Known rows, with every step that occurs:
a e m: [-1.66  0.20 -0.31 -2.25 -3.26 -0.52  1.66 -2.50 -0.14  1.44  0.82 -2.41
  0.26  0.63 -0.41 -1.24  0.54 -1.77 -1.25 -0.02 -0.75  2.28]
e d: [-0.08  0.13  0.28 -0.76 -0.50 -1.20 -0.27 -1.23 -0.81 -0.91  0.02 -1.50
 -1.49 -1.37  2.18  0.77  0.53 -0.08 -1.46  2.95 -1.15  1.73]
q a t m: [-1.61  0.30 -1.61 -0.90 -0.36 -3.02  0.33  1.45 -0.89  1.68  0.65 -1.09
  0.21 -0.16 -1.07 -0.56  1.88 -0.55 -0.76 -3.23 -1.88  0.26]
m e r t a: [-1.20  0.34 -2.04  1.30  1.58 -3.76 -2.01 -0.56 -1.19 -0.56 -2.10 -1.54
 -1.64 -0.64  0.91  2.08  1.14 -1.50  0.24  3.20 -1.25  0.66]
a e d q: [ 0.34 -2.04  1.04 -2.37 -1.26  1.79 -1.23 -1.49 -0.71 -0.34  1.00 -1.71
  0.67 -3.03  3.77  1.60 -0.90  1.25 -0.10  1.12 -1.95  3.30]
m e d q a t: [ 1.22 -1.79 -0.87 -2.04  1.15 -1.48 -1.25  3.04 -0.68 -0.36  0.89 -0.78
  1.16 -0.90  4.62  0.42 -0.78  0.90 -0.41 -2.57 -2.27  2.80]
r e d q a: [ 0.88 -1.86  0.31 -1.41 -1.53  0.79 -0.63  0.85 -0.07 -0.82  1.81 -2.00
 -1.73 -3.02  3.46  0.78 -0.72  1.61  0.97 -1.70 -0.89  1.75]
a q d: [-3.75 -1.15  0.27 -1.19 -0.45 -0.19 -1.95 -1.50 -0.55 -0.71  2.11 -0.92
 -3.27 -2.30  1.25  1.01  0.11 -0.91  1.53  0.73 -2.79  1.48]
a t m e: [-2.30 -1.53 -2.52 -1.85  0.16 -0.92  0.21  1.00 -2.12  0.31 -0.13 -1.80
  1.89  0.22  0.68  0.56  0.36 -1.24 -0.61 -2.44 -0.91  0.13]
a t m: [-2.76 -0.54 -1.29 -1.05 -0.51 -0.90  0.99  0.48 -1.49  1.38 -0.51 -1.20
  1.67 -0.11 -1.05 -0.30  1.22 -0.42 -0.43 -0.84 -1.33 -0.12]
a e r t m: [-2.52 -1.55 -0.49  0.17  0.15 -1.40 -1.07 -1.53 -1.21  1.30 -0.70 -1.94
 -3.28 -1.52 -1.66  1.71  0.30 -0.18  0.14  0.85 -1.60  1.33]
t m e d: [ 0.46 -0.86 -1.31 -1.79  0.82 -1.13 -0.46  0.36 -2.17 -1.75  1.37 -3.66
 -1.04 -0.74  3.56  2.70 -0.21 -0.28 -1.29 -0.06 -0.59  1.24]
m e r t a q: [-3.87 -0.10 -0.49  0.40  1.88 -4.08 -3.04 -0.38 -1.39 -0.80 -1.23 -1.76
 -2.63 -1.28  1.49  3.01  0.41 -1.72  1.35  1.74 -2.00  1.06]
q d e r t: [ 1.89 -1.67  0.25  1.34  0.33  2.04 -1.79 -0.27  0.35  0.01  0.43 -0.35
 -5.65 -1.25 -0.15  0.77 -0.20  1.18  1.96  4.20 -2.44  2.45]
m e r t a q d: [-2.78 -1.15 -1.03  1.16  3.17 -3.14 -3.68  0.16 -1.13 -1.33  0.71 -1.28
 -5.29 -2.00  2.23  3.03  0.24 -0.62  2.88  1.91 -3.14  1.63]
q d e r: [ 2.56 -0.93  0.96  0.33  0.06  2.91 -3.25  0.06  0.79 -0.19  1.90 -1.26
 -3.98 -1.29  0.66  0.28  0.40  0.26  0.03  3.18 -2.04  3.02]
d q a t m e: [-0.75 -1.35 -2.15 -2.60  0.22 -0.80 -0.88  3.29 -1.06  1.00  1.19 -1.90
  2.98 -0.28  2.17  0.76  0.01  0.02  0.17 -4.82 -1.73  0.81]
r e m: [-2.24 -0.44 -0.65 -1.22 -3.70  0.48  2.88 -0.83 -0.15  0.74  0.32 -3.02
 -0.39  0.45 -0.70 -1.84  0.21 -1.26  0.10 -0.59  0.82  0.38]
q a: [-1.07  1.24 -1.01 -1.31 -1.91 -3.00 -0.82 -1.11 -0.04  0.38  0.50 -0.83
 -1.08 -0.80  0.05 -0.22  1.60 -1.69 -1.44 -0.36 -1.24  0.89]

Rows:
[ 1.43 -1.36 -1.49 -1.66  0.93 -1.97 -0.03  2.20 -1.60 -0.74  1.25 -2.89
 -1.72 -1.22  4.31  3.31 -1.04  1.82  1.59 -1.37 -1.74  1.62] -> r t m e d q a
[ 2.84  0.30  0.26 -1.31 -2.58  3.02  1.41  0.13  0.60  0.57  2.91 -2.02
 -2.01  1.02  0.99 -1.30  0.32  0.29  0.93  1.85 -1.42  2.72] -> q d e m
[ 0.80 -0.89 -2.10 -1.18  2.01 -3.42 -0.46  2.95 -1.69 -0.50  1.79 -1.99
 -1.27 -0.20  2.80  0.91  0.37  0.30 -1.06 -3.81 -1.69  1.65] -> q a t m e d
[ 1.19  0.00  1.52 -0.55 -1.24  1.77 -2.50 -0.40  0.51  0.30 -0.12 -1.71
 -1.26 -0.31  0.06  0.14  0.44 -0.62 -1.70  2.88 -1.04  2.29] -> d e r
[ 1.86 -0.68 -0.52 -2.59  0.28 -1.10 -1.92  1.39 -0.53 -1.35  1.73 -2.23
 -0.07 -1.42  5.48  1.80 -0.95  0.26 -0.76 -0.94 -1.59  2.83] -> m e d q a
[ 0.12 -0.21  1.67 -1.87 -2.19  2.61  0.51  0.20  0.50  0.33  3.87 -2.35
 -2.87  0.39  1.61 -0.49 -0.32 -0.02  2.12  0.45 -2.27  3.18] -> a q d e m
[ 1.74  1.34  0.81 -2.09 -3.98  1.94  2.19 -0.56  0.39  0.96  0.99 -2.53
  0.73  1.98  0.37 -1.36  0.41 -0.70 -0.63  1.63 -0.31  2.36] -> d e m
[ 0.37 -0.57  1.19 -1.78 -0.84  1.00 -0.63  0.02 -0.45 -0.54  0.13 -1.83
  1.27 -1.86  3.70  1.39 -0.38  1.42 -0.37  2.79 -1.71  2.32] -> e d q
[-0.32 -1.71 -1.71 -1.44  1.70 -1.36  0.14  1.88 -2.23 -0.77  0.65 -2.20
  0.17 -0.26  2.77  1.28 -0.23  0.39 -0.84 -1.55 -1.28  1.23] -> a t m e d
[-1.19 -1.20 -0.07 -0.80  0.09 -1.09 -2.05  0.47 -0.10  2.08  0.52 -2.12
 -1.94 -2.01 -0.05  1.92  0.04  1.10  0.92 -1.48 -2.32  2.03] -> d q a e r t m
[-2.69  0.01 -0.44  0.73  0.49 -1.97 -0.45 -0.03 -0.87  0.99 -1.68 -2.31
 -2.43 -0.40 -1.77  1.28  0.90 -0.22 -0.06  2.57 -1.26  0.28] -> e r t m
[-1.60  0.30 -1.35 -0.89 -0.84 -3.11 -0.06  0.29 -0.23  1.32 -0.32  0.39
  0.16 -0.34 -0.84 -1.61  1.56 -1.10 -1.05 -1.68 -1.90  0.86] -> q a t
[-2.06 -1.27 -1.58  0.17  0.83 -2.43 -1.72 -0.59 -0.83 -0.31 -2.17 -1.46
 -2.58  0.05  0.16  1.14 -0.42 -1.51 -0.41  2.25 -0.98  0.96] -> m e r t
[ 1.08 -0.53 -0.25 -1.49 -0.82 -2.67 -1.37 -1.98 -0.51 -0.42  2.11 -1.20
 -3.46 -2.62  2.08  0.90  0.51 -0.35 -1.44 -1.05 -1.87  2.95] -> q a e d
[-1.33 -0.38 -0.39 -1.56 -1.13 -0.92 -0.49  1.70  0.08  1.73 -0.22  0.10
  2.81 -0.88  0.87 -1.10  0.66  0.22 -0.01 -1.77 -2.41  1.45] -> d q a t
[ 0.08 -2.43 -0.75 -2.36  1.34  0.95 -0.20  3.14 -1.94 -0.40  0.62 -2.45
  2.76 -0.73  4.32  1.82 -1.15  1.67  0.30 -1.70 -1.53  1.76] -> a t m e d q
[ 0.59  0.63  0.70 -0.15 -1.45  0.17  1.53 -0.05 -0.32  0.41  2.43 -1.56
 -3.96 -0.29  1.44  0.96  0.69  0.92  4.79  2.27 -2.83  2.21] -> r t a q d e m
[-2.25 -1.19 -1.47 -0.35  2.16 -1.36 -1.93  2.32 -1.19  0.75 -0.54 -2.38
  0.64  0.63 -0.02  0.46  0.40 -1.19 -1.76 -1.37 -1.19  0.89] -> a t m e r
[-0.58  0.50 -0.14 -2.01 -2.15 -0.56 -1.30  0.08  0.32  0.76  0.60 -1.27
  1.47 -1.48  1.53  0.34  0.65 -0.30 -0.43 -0.31 -1.76  1.48] -> d q a
[-1.50  1.45 -0.64  1.93  0.66 -3.58 -1.34 -1.10 -0.54  0.63 -2.66 -1.05
 -1.79 -1.17 -0.78  1.25  2.10 -0.72  0.27  4.90 -1.64  0.53] -> e r t a
[-1.52 -0.59 -0.96  0.31  0.44 -3.46 -1.60 -0.92 -0.52  1.67  0.36 -1.89
 -4.67 -1.64 -1.78  1.50  0.84 -0.41 -0.01 -1.43 -1.97  1.63] -> q a e r t m
[-0.37 -1.28  2.53 -0.51  0.46  2.48 -4.18  0.22  0.53 -0.46  2.78 -1.42
 -4.74 -1.68  1.30  1.12 -0.30  0.07  1.12  1.68 -3.05  3.33] -> a q d e r
[ 0.17 -2.89  0.05 -0.94 -0.59  0.58 -0.04  2.35 -0.34  0.16  0.92 -0.59
 -0.36 -2.56  2.69 -0.64 -0.79  2.30  1.38 -3.16 -1.36  1.73] -> r e d q a t
[ 0.79 -0.38  0.51  0.16 -0.48  1.12 -0.67  0.30 -0.66  0.83 -0.63 -2.29
 -2.87 -0.11 -1.05  1.56  0.21  0.67  0.73  2.45 -1.20  1.27] -> d e r t m
[-1.20 -0.44 -1.84 -0.44  2.47 -3.61 -2.46  3.34 -0.65  1.07  0.64 -2.21
 -0.67  0.58  0.05  0.14  1.05 -1.27 -1.98 -3.74 -1.58  1.42] -> q a t m e r
[-1.05 -1.41  0.14 -0.49 -0.34 -1.46 -2.57 -0.54  0.43  1.67 -0.34 -0.73
 -2.02 -2.07  0.08  0.88 -0.18  0.30  0.58 -0.09 -2.54  2.71] -> d q a e r t
